Known rows, with every step that occurs:
e-n-y-d-p-w: [-0.22  0.13  0.16  0.20 -0.14 -0.56 -0.27  0.08  0.25 -0.01  0.25 -0.01
 -0.33 -0.04 -0.29  0.15 -0.26 -0.09]
n-y: [-0.17  0.08  0.05  0.37  0.04 -0.24 -0.20 -0.04  0.18 -0.15  0.03  0.39
 -0.12  0.09 -0.24  0.00 -0.01 -0.28]
w-p-d: [-0.21  0.38 -0.05 -0.18 -0.20 -0.15 -0.44 -0.37 -0.15 -0.08  0.24 -0.07
  0.16 -0.05  0.07 -0.04  0.00  0.07]
b-y-d-p-w: [-0.35  0.26 -0.12 -0.14 -0.33 -0.54 -0.49  0.16  0.24  0.24  0.21  0.02
 -0.03 -0.01 -0.14  0.19  0.22 -0.05]
n-y-d-p-b: [-0.40  0.05  0.03  0.37 -0.05 -0.54 -0.26  0.11  0.55  0.02  0.28  0.42
 -0.15  0.20 -0.42  0.18 -0.04 -0.12]
w-p: [-0.10  0.37  0.18 -0.17 -0.13  0.00 -0.26 -0.22 -0.18  0.12  0.14  0.19
  0.26  0.02 -0.03 -0.14  0.03  0.24]
p-d-y: [-0.17  0.14  0.00 -0.28 -0.13 -0.28 -0.47 -0.15  0.18 -0.28  0.13 -0.41
 -0.03 -0.03  0.14  0.11 -0.17 -0.27]
e-n-y: [ 0.00  0.16  0.25  0.18 -0.11 -0.34 -0.15 -0.01  0.09 -0.13  0.01  0.02
 -0.21 -0.10 -0.21 -0.02 -0.24 -0.16]
b-e-n-y: [-0.05  0.27  0.27  0.23 -0.33 -0.42 -0.13 -0.02  0.29 -0.25 -0.16  0.23
  0.17 -0.16 -0.34 -0.09  0.07 -0.16]
w-p-d-y-n: [-0.03  0.41  0.13 -0.28 -0.30 -0.11 -0.48 -0.37  0.00 -0.03  0.28 -0.04
  0.19 -0.10  0.08  0.03 -0.14  0.10]
p-d: [-0.38  0.02 -0.28 -0.12 -0.06 -0.34 -0.43 -0.16  0.09 -0.31  0.18 -0.39
 -0.02  0.06  0.17  0.11  0.07 -0.33]
n-y-b-e: [-0.27 -0.07  0.23  0.54 -0.29 -0.39 -0.24 -0.14  0.50 -0.22 -0.02  0.73
  0.25  0.09 -0.36 -0.06  0.10 -0.35]
e-n-y-d-p: [-0.11  0.18  0.21  0.18 -0.11 -0.51 -0.12  0.11  0.26  0.02  0.19  0.08
 -0.25 -0.08 -0.26  0.12 -0.27 -0.03]
d-p: [-0.14  0.29 -0.08 -0.36  0.16 -0.11 -0.04  0.04 -0.05  0.10  0.28 -0.17
 -0.02  0.16  0.07  0.01 -0.26  0.16]
n-y-d: [-0.36 -0.04  0.05  0.49 -0.01 -0.50 -0.22  0.14  0.47  0.02  0.14  0.55
 -0.10  0.10 -0.35  0.17  0.11 -0.22]
e-n: [-0.04  0.10  0.25 -0.15 -0.11 -0.25 -0.12  0.05 -0.01 -0.05  0.01 -0.27
 -0.05 -0.06 -0.02 -0.05 -0.15 -0.03]
y-d: [-0.50 -0.17  0.06  0.06 -0.02 -0.48 -0.19  0.31  0.47  0.20  0.17  0.20
  0.15  0.16 -0.12  0.19  0.28 -0.01]

Rows:
[-0.22  0.32 -0.03 -0.37 -0.21 -0.28 -0.35 -0.04  0.19  0.02  0.24 -0.27
  0.01  0.26 -0.15 -0.02 -0.11  0.07]	d-p-b-y
[-0.33  0.11 -0.01  0.37  0.04 -0.49 -0.16  0.13  0.43  0.07  0.27  0.48
 -0.17  0.11 -0.32  0.20 -0.07 -0.10]	n-y-d-p
[-0.40 -0.03  0.34  0.20 -0.52 -0.60 -0.44  0.02  0.72 -0.27 -0.04  0.05
  0.23  0.23 -0.55 -0.04  0.24 -0.17]	p-b-e-n-y-d
[-0.28  0.15 -0.02 -0.04 -0.37 -0.50 -0.41  0.19  0.31  0.21  0.01  0.17
  0.12 -0.06 -0.13  0.14  0.38 -0.11]	b-y-d
[-0.13  0.35  0.21 -0.24 -0.35 -0.14 -0.50 -0.41  0.02 -0.06  0.24  0.03
  0.27 -0.06  0.04 -0.05 -0.16  0.08]	w-p-d-y-b
[-0.08  0.00  0.34  0.26 -0.26 -0.39 -0.19 -0.08  0.23 -0.13  0.05  0.18
 -0.05 -0.04 -0.21 -0.04 -0.23 -0.20]	e-n-y-b
[-0.18  0.12  0.25  0.19 -0.21 -0.57 -0.22  0.08  0.39 -0.03  0.19  0.01
 -0.22  0.02 -0.35  0.10 -0.24 -0.06]	e-n-y-d-p-b
[-0.47 -0.06  0.13 -0.05 -0.52 -0.54 -0.62  0.09  0.59 -0.02  0.02 -0.07
  0.18  0.29 -0.36  0.03  0.40 -0.17]	p-b-y-d
[-0.23  0.27  0.20  0.22 -0.34 -0.57 -0.25  0.04  0.39 -0.16  0.05  0.18
  0.05 -0.10 -0.41  0.03  0.02 -0.10]	b-e-n-y-d-p-w
[-0.18  0.38  0.24 -0.19 -0.50 -0.16 -0.56 -0.29  0.05  0.05  0.09  0.08
  0.29  0.11 -0.26 -0.17  0.17  0.15]	w-p-b-y
[ 0.00  0.14 -0.06 -0.14 -0.42 -0.27 -0.42  0.02  0.21  0.10  0.04  0.09
  0.17 -0.06  0.03  0.12  0.31 -0.20]	b-y-n
[-0.60 -0.03 -0.10 -0.08  0.03 -0.53 -0.31  0.27  0.38  0.24  0.46 -0.01
 -0.07  0.23 -0.14  0.27  0.05  0.07]	y-d-p-w
[-0.26  0.34  0.39  0.12 -0.53 -0.37 -0.45 -0.23  0.34 -0.04  0.11  0.31
  0.31  0.08 -0.48 -0.12  0.13  0.17]	w-p-b-e-n-y-d
[-0.12  0.31  0.23  0.20 -0.32 -0.53 -0.10  0.06  0.40 -0.13 -0.02  0.26
  0.13 -0.15 -0.38  0.01  0.01 -0.03]	b-e-n-y-d-p
[-0.54  0.01  0.06 -0.05 -0.17 -0.59 -0.23  0.25  0.65  0.16  0.31  0.09
  0.18  0.26 -0.29  0.19  0.15  0.13]	y-d-p-b-e
[-0.55 -0.05  0.03 -0.10 -0.08 -0.55 -0.24  0.26  0.58  0.21  0.37  0.01
  0.08  0.31 -0.23  0.21  0.08  0.13]	y-d-p-b
[-0.40  0.11  0.06  0.42 -0.14 -0.59 -0.25  0.10  0.63 -0.03  0.21  0.49
 -0.05  0.16 -0.49  0.15  0.04 -0.12]	n-y-d-p-b-e
[ 0.03  0.06  0.70 -0.16 -0.43 -0.22 -0.25 -0.05  0.47 -0.06 -0.09  0.20
  0.41 -0.04 -0.15 -0.10 -0.21 -0.07]	d-y-b-e-n
[-0.48  0.04  0.13 -0.07 -0.22 -0.64 -0.22  0.25  0.63  0.15  0.30  0.00
  0.12  0.20 -0.31  0.18  0.07  0.15]	y-d-p-b-e-n
[-0.20  0.32  0.12 -0.13 -0.22 -0.37 -0.23 -0.06  0.34 -0.13  0.21 -0.12
  0.02  0.21 -0.33 -0.05 -0.21  0.06]	d-p-b-e-n-y
[-0.06  0.45  0.31 -0.21 -0.49 -0.23 -0.48 -0.43  0.07 -0.11  0.17  0.02
  0.30 -0.18 -0.05 -0.08 -0.18  0.10]	w-p-d-y-b-e-n
[-0.24  0.30 -0.08 -0.17 -0.31 -0.50 -0.35  0.18  0.27  0.28  0.14  0.09
  0.05 -0.04 -0.11  0.17  0.21  0.01]	b-y-d-p
